In the rows, 128 means zero.
Known rows, with every step that occurs
W -> K: [122 112 135 153 164 104 102 153 134  68 137 103 124  81 181 135 124 126
 116 111 136 107 113 124]
M -> W -> Y -> X: [ 89 127 125  69 122 117 101 129 100 110 136  88 143 114 178 135 192 128
  73 134  91  95 147 140]
Q -> F -> M -> W -> K -> X: [186 204 121 149 141 131 193 139 107 151 155 163 125 175 181 141 130 125
 115 179 122  80  72  40]
K -> F -> M -> X -> Y: [142 165 106 113 166 177 100 179 153 132 151 140 107 184  61 117 116  82
 213 120 124 157 133 133]
X -> Y: [ 83 101  95 104 152 136 102 153 160  97 140 103 127  86 106 120 127  84
 135 111 143 132 154 103]
W -> Q -> X -> Y -> F -> M: [114 123  93 143  62 108 144 103 125 171  62 138 116 130 101 123 111 185
 127  80 155 128 156 170]
K -> X -> Y -> F: [105  64  90 130 111 140 135 108 159 142 115 151 114 110  41  77 108  97
 130 119 149 139 153 118]
K -> F: [119 138 147 140 187 155  96 169 157 105 136 105 132  81 104 112 102  78
 161 143 111 142 131 117]
Q -> X -> Y -> F -> M: [113 153  79 108  77 126 165 105 118 164  78 149 115 113  60 104 111 146
 116 103 165 146 155 143]
Y -> F -> M -> W -> Q: [108 109 165 127  83 103 154  69 121 185 105 133 182 158 192 118 160 175
 105 114 156 112 157 190]
Y -> F -> M -> X: [140 106 141 107 106 155  99  83 103 154  93 168 136 168 135 106 174 138
 126 105 132 146 167 176]
W -> Y: [ 95 144 127 138 152 135  72 145 129  83 131 109 165  98 151 159 168 104
 109 135 102 122 154 114]
F -> M: [121 155 112 102 165 157 115 115 124 110 134 149 154 130 131 142 151  89
 112 119 162 122 141 133]
F -> M -> X -> Y: [137 128  96  97 145 156  89 138 130 123 135 150 111 188  97 132 152 101
 165 105 137 136 151 126]
W -> K -> F -> Q -> X: [175 161 164 173 134 100 139 165 119  74 144 113  75 101 101 141  47 151
 167 133  83 166  69 131]
Q -> W -> Y: [134 152 127 132 170 153  58 164 130 112 135 104 161  88 160 170 172 123
 101 159  92 121 111  76]
X -> Y -> F -> M: [ 91 124  86 107 107 143 159 102 143 146 113 141 131 122  73  99 135 107
 121  95 191 141 168 168]
W -> K -> X -> Y: [140  98  84 163 161 119 127 177 164  85 156 119  97 114  89 129  86  88
 143 122 142 108  95  90]
K -> X -> Y -> F -> Q: [115  52 119 114  95 127 171  73 153 125 142 163  97 135  12  90  92  96
 135 120 138 169 134 152]
X -> Y -> F -> M -> W -> Q: [ 87 104 125 118  72 100 166  90 139 194 114 123 155 165 148 115 141 166
 124 109 162 123 158 184]
Q -> F: [111 146 128 121 147 156 124 131 127 125 117 126 114  81 168 119 136 103
 111 152  96 113 143  48]
K -> X -> Y -> F -> M -> W: [115 124 101  96 103 135 194  92 135 187 139 165 153 181  60  91 129 114
 132 140 168 122 134 129]
W -> Q -> F: [115 113 137 165 132 134 108 125 132 142  97 117 122  95 211 144 140 130
 122 141  87  95 140  72]

Rows
[175 165 190 147 122  79 170 165 107 104 160 103  96 125 130 140  57 170
 162 162  79 149  60 117] => M -> W -> K -> F -> Q -> X
[135 166 119 150 133 148 132 105 127 150 108 141 130 136 197 157 155 126
 120 134 117 100 136 104] => W -> Q -> F -> M
[170 136 138 146 118 156  88 114  95 163  94 157 115 184 210 159 174 151
 147 129  77 106 148  97] => W -> Q -> F -> M -> X
[138 119 152 108 119 115 128 102 102  96 120 147 101 108 105 147 103 140
 124 135  88 166 121 111] => F -> Q -> X
[151 101 161 102 165 145 108 110 129 108 162 130 119 116 113 146 125 112
 117 152 112 167 100  96] => F -> Q -> W
[106 131  90 114 127 124 110 159 130 118 104 123 106  83  85 129 101 120
 138 129 110 132 140  78] => Q -> X -> Y
[111 162 113  86  63 106 189 103 103 186 100 138 137 152  96 100 126 169
 114 135 156 133 147 132] => Q -> X -> Y -> F -> M -> W
[175 159 129 142 158 117 157 140 111 124 171 153 152 178 159 150 124 119
 121 146 148  90  82 108] => F -> M -> W -> K -> X
[155 195 129 169 178 137 134 182 144  88 154 116 128 119 128 140  94 101
 162 113 164 125  84 152] => W -> K -> F -> M
[ 80 134 114  82  92 119 188  97 132 172 132 132 154 156 109  95 152 131
 121 130 179 131 153 153] => X -> Y -> F -> M -> W
[100  77 175 134 131  99  94 125 128 142 130 103 170 126 215 144 146 155
 118 145 109 102 136 122] => M -> W -> Q
[163 132 140 146 106 107 188 104 110 155 134 158 151 164 142 116 128 150
 108 132 168 105 100 150] => Y -> F -> M -> W -> K -> X
[121 121 141 147 123 139  88 127 129 140  99 107 157  80 139 134 171 153
  79 148 102 139 132 126] => Q -> W -> Y -> F
[118 134 153 116 126 116 126 110 115 152 135 135 183 174 207 156 159 143
 120 131 136  96 137 144] => F -> M -> W -> Q
[130 128 102  95 154 162  69 148 118 110 127  98 118  83 148 142 181 118
  69 126  99 104 116 113] => Q -> W -> Y -> X
[ 81  59 136 108  84 116 168  67 146 116 135 128 100 105  61 102 107 117
 123 109 155 180 159 175] => X -> Y -> F -> Q
[139 175 118 134 122 160 116 112 115 158 111 134 176 123 127 151 179 147
  82 134 142 134 126 148] => Q -> W -> Y -> F -> M
[145 164 145 123 104  97 133 118  92 170 102 139 167 167 192 161 137 181
 123 136 108 100 122 122] => F -> M -> W -> Q -> X
[178 149 154 179 207 137  93 215 162 113 154  77 108  74 141 124  84 125
 161 149 118 125  48  89] => Q -> W -> K -> F
[111  65 165 119  94 122 152  53 124 109 118 139 121 107 100 107 126 129
 100 117 140 179 160 183] => Y -> F -> Q
[124 161 109 115  91 103 147 137 108 173 117 127 144 170 146 154 119 177
 144 123 123 103 127 112] => F -> M -> W -> Q -> X -> Y
[138 153 170 158 173 105 127 196 143 111 166  76 137 100 175 121  93 131
 155 151 113 116  81 115] => M -> W -> K -> F
[139 149 123 121 132 125 149 161 146 106 136 124  74 110  15 117  45 113
 188 139  92 181 107 112] => K -> F -> Q -> X -> Y
[117 117 164 135 146  91 122 154 115  99 149  96 142 110 210 138 134 146
 107 144 128 101 102 109] => M -> W -> K
[105  98 156 139  82 114 131  72 117  89 121 130 147 104 114 142 158 136
  89 127 112 171 158 184] => W -> Y -> F -> Q
[146 125  78 160 111 122 181 120 151 129 132 156 109 147  66 108  96 114
 132  90 194 119 116 153] => W -> K -> X -> Y -> F -> M
[107 173 105  60 117 134 134 111  93 126 147 121 157 161 164 151 203 122
  73 127 130  93 146 163] => F -> M -> W -> Y -> X
[139 142 148 184 193 118 106 197 161  78 149  88 112  77 140 127  85 105
 165 129 128 123  93 126] => W -> K -> F
[159 102 120 172 174 124 105 154 139  81 144 141 115 105 137 141  96 105
 121 128 127 100  94  97] => W -> K -> X
[194 170 138 163 174 146  91 185 125  98 151 133 103 171 145 140 118 125
 186 119 116 133  92 162] => W -> K -> F -> M -> X
[111  32 150 105  77 124 119  77 125 132 123 144  80 158  71  94 133 134
 153 105 108 189 169 177] => M -> X -> Y -> F -> Q
[106  48 128 118  89 129  90 118 133 151  91 127  96 129  93  82 142 125
 150 104 115 147 177 144] => M -> X -> Y -> F
